What can hang from each mark
L: G Q
S: H
G: H L
Q: H L
H: G Q V
V: H L

Each row was made from one small tree. The marks that hang from a mark follow it in brackets, in alphabetical order. Every link used is in the known rows. Write each row's tree.
Known rows
Q(H L): [-1.96 0.40 -0.70 -0.08 2.61 -3.87 2.69 0.94 3.97 -5.78 1.92 -1.55 -0.66 -0.27 -2.33 -0.36 0.03]
S(H(G(L) Q)): [2.35 -0.90 2.90 1.25 -0.90 -4.56 0.69 3.09 -1.45 2.31 0.43 0.11 -1.14 -2.86 -0.67 -0.35 1.50]
L(G Q(H(V))): [-3.53 0.85 0.75 -0.59 2.45 -0.27 1.26 -1.24 4.07 1.62 1.80 -0.05 -1.34 2.76 0.34 3.62 0.31]
H(V): [-2.58 1.30 0.82 3.20 -2.03 -2.24 -0.31 1.36 -2.34 -0.87 -1.00 1.99 0.66 -0.46 -0.25 3.94 0.62]
V(H(G)): [2.92 1.74 1.53 4.26 1.86 -0.81 2.18 1.80 -1.64 -4.61 -1.04 4.55 -1.10 -0.74 -2.05 1.46 1.96]
G(H(Q V) L): [-0.45 -2.27 3.91 1.30 -2.77 -1.13 -0.13 2.39 0.65 4.97 -0.82 -1.30 1.16 -1.95 -0.89 1.47 1.85]
Q(L(G(H))): [1.61 0.67 1.13 0.74 1.49 -0.62 2.14 -1.86 2.69 -2.58 0.23 1.28 -3.40 -2.24 -1.07 1.76 -0.49]
H(V(L)): [-2.70 2.17 0.31 2.40 -0.99 -1.49 0.52 -0.46 -1.86 -2.60 -1.52 1.45 -2.86 -0.70 -1.64 3.97 0.30]
V(L(G(H) Q)): [1.05 2.61 1.40 -0.26 2.60 1.96 3.86 -3.45 4.02 -1.34 -0.73 1.12 -5.36 0.54 -1.70 3.01 0.04]
G(H(Q) L): [2.30 -1.64 4.44 1.11 -1.21 -0.57 1.73 2.78 2.29 4.33 -0.39 -1.06 1.53 -1.97 -0.98 0.19 2.30]
V(H): [2.73 1.99 2.74 3.69 2.73 -0.79 2.19 1.01 -1.01 -3.92 -0.56 4.32 0.94 1.23 -1.87 1.58 3.42]
L(G): [1.62 1.84 2.70 2.27 1.43 0.16 1.62 -0.36 1.28 1.14 0.45 3.13 -2.25 -1.63 0.30 3.87 1.13]
H(Q V): [-1.26 0.96 0.70 1.31 -2.46 -2.42 -1.93 1.51 -2.81 1.49 -0.15 -1.03 1.05 -1.25 2.17 3.06 0.43]
H(G V): [-2.26 0.92 -0.96 4.04 -3.21 -2.31 -0.29 2.53 -3.21 -1.92 -1.72 2.32 -2.26 -3.31 -0.50 3.77 -1.46]
V(H L): [2.53 3.22 2.04 2.52 4.15 0.28 3.36 -1.63 -0.28 -6.37 -1.28 3.57 -4.11 0.94 -3.88 1.60 3.01]
L(G(H(V)) Q): [-0.72 0.61 1.97 0.18 0.46 1.47 1.55 -2.34 3.55 2.82 -0.13 1.55 -1.20 1.56 0.64 4.29 -0.20]
L(Q): [0.12 2.61 0.27 0.91 1.62 -0.25 3.01 0.69 1.35 -1.23 -0.04 0.95 1.68 3.18 0.52 1.47 0.76]

Which tree is each row?
[1.24 1.05 2.34 0.02 1.56 1.91 2.83 -2.04 4.70 2.34 0.17 1.73 -0.95 1.49 0.58 3.37 0.13]
L(G(H) Q)
[-3.78 1.22 -0.37 0.06 1.34 -1.88 2.03 1.05 2.75 -1.29 0.96 -0.82 2.06 3.79 -0.29 1.83 0.48]
L(Q(H(V)))
[-0.21 -0.69 2.31 -0.04 -0.93 -5.03 -1.33 -0.47 -1.70 1.37 0.85 -0.24 -1.46 -1.42 0.14 1.59 0.91]
S(H(Q(L(G)) V))
[1.03 -0.51 2.53 1.89 -0.11 -4.04 2.06 2.56 -0.63 0.81 -0.06 1.70 -1.23 -1.04 -2.05 0.06 1.44]
S(H(G(L(Q))))
[-2.21 -1.73 3.07 1.23 -1.54 -0.18 1.47 1.39 1.94 3.73 -1.17 -0.21 1.28 1.26 -1.93 1.66 1.59]
G(H(V) L(Q))
[-1.70 0.64 -0.60 0.18 -1.59 -2.95 -2.02 0.23 -2.56 -0.78 0.18 -2.11 -0.83 -1.61 1.62 1.88 -0.51]
H(Q(L) V)
[-1.34 0.53 2.49 0.82 -0.02 -3.62 0.67 -1.38 -0.74 0.30 -0.21 1.75 -2.70 0.51 -1.81 2.82 1.28]
S(H(V(L(G Q))))
[-2.07 -0.05 2.07 0.65 2.36 -1.25 2.74 2.87 2.43 1.79 1.08 -1.00 0.99 2.45 -1.82 -0.17 2.76]
G(L(Q(H)))
[-2.57 1.98 0.87 2.09 -0.45 -0.68 0.16 -1.58 -1.22 -1.11 -1.11 1.83 -4.57 -1.21 -1.32 4.83 0.23]
H(V(L(G)))
[0.50 -0.61 1.36 0.68 -2.73 -1.67 0.11 0.08 1.10 -0.14 -0.90 -0.82 0.82 -2.17 0.20 2.11 -0.63]
G(H(Q(L) V))
[1.80 3.26 -0.13 1.71 4.23 1.05 3.82 -1.67 0.10 -6.67 -1.51 2.78 -5.71 1.56 -3.44 1.06 1.15]
V(H(G) L(Q))
[-1.63 1.28 1.14 -0.75 3.54 0.10 2.57 -0.96 5.20 1.17 2.10 0.17 -1.08 2.68 0.27 2.70 0.63]
L(G Q(H))
[-1.80 0.13 0.11 -0.52 3.46 -2.75 2.17 -0.67 4.86 -3.75 2.52 -0.97 -3.02 -1.01 -1.87 0.87 -0.08]
Q(H L(G))
[-4.53 -0.48 -2.46 0.72 0.19 -4.51 0.83 1.34 1.72 -5.85 1.01 -1.59 -3.04 -2.21 -2.43 0.79 -1.89]
Q(H(G V) L)
[3.32 1.53 1.75 1.57 2.99 -1.29 0.99 0.17 -1.13 -3.83 0.27 1.43 -0.11 0.47 -0.58 0.15 2.64]
V(H(Q(L)))
[2.35 1.36 0.69 -0.40 1.27 -1.33 0.26 -0.33 0.44 -0.33 1.21 -1.35 -2.02 -2.23 1.80 0.93 0.08]
H(Q(L(G)))
[1.49 -0.65 2.97 2.57 -0.58 -4.44 1.84 3.01 -1.13 0.65 -0.17 2.21 -1.44 -2.28 -2.34 0.28 1.63]
S(H(G(L)))
[-3.20 2.19 0.25 1.10 0.23 -0.14 0.46 -2.20 -0.55 -0.88 -0.92 1.12 -4.30 0.60 -0.90 4.55 -0.04]
H(V(L(G Q)))
[-0.77 0.23 1.32 2.30 -1.75 -4.58 0.70 0.63 -2.26 -1.69 -1.13 2.17 -3.76 -2.38 -2.53 2.26 0.07]
S(H(G V(L)))
[-0.91 0.39 2.97 1.51 -0.49 -4.01 0.44 -0.98 -1.21 0.11 -0.32 2.22 -2.91 -0.80 -2.12 3.01 1.46]
S(H(V(L(G))))
[3.55 2.74 2.77 0.75 4.60 1.27 1.68 -3.12 0.32 -2.63 -0.10 2.02 -6.18 -0.36 -1.76 2.23 2.74]
V(H(Q) L(G))
[0.01 -0.33 2.84 0.95 -1.90 -5.23 -1.03 1.23 -2.33 1.96 0.34 0.23 1.01 -0.76 0.29 1.78 1.60]
S(H(Q V))
[-1.44 1.81 0.21 0.50 -1.44 -1.66 -1.12 -0.30 -2.35 -0.27 -0.65 -1.55 -2.48 -1.47 0.74 3.08 0.13]
H(Q V(L))
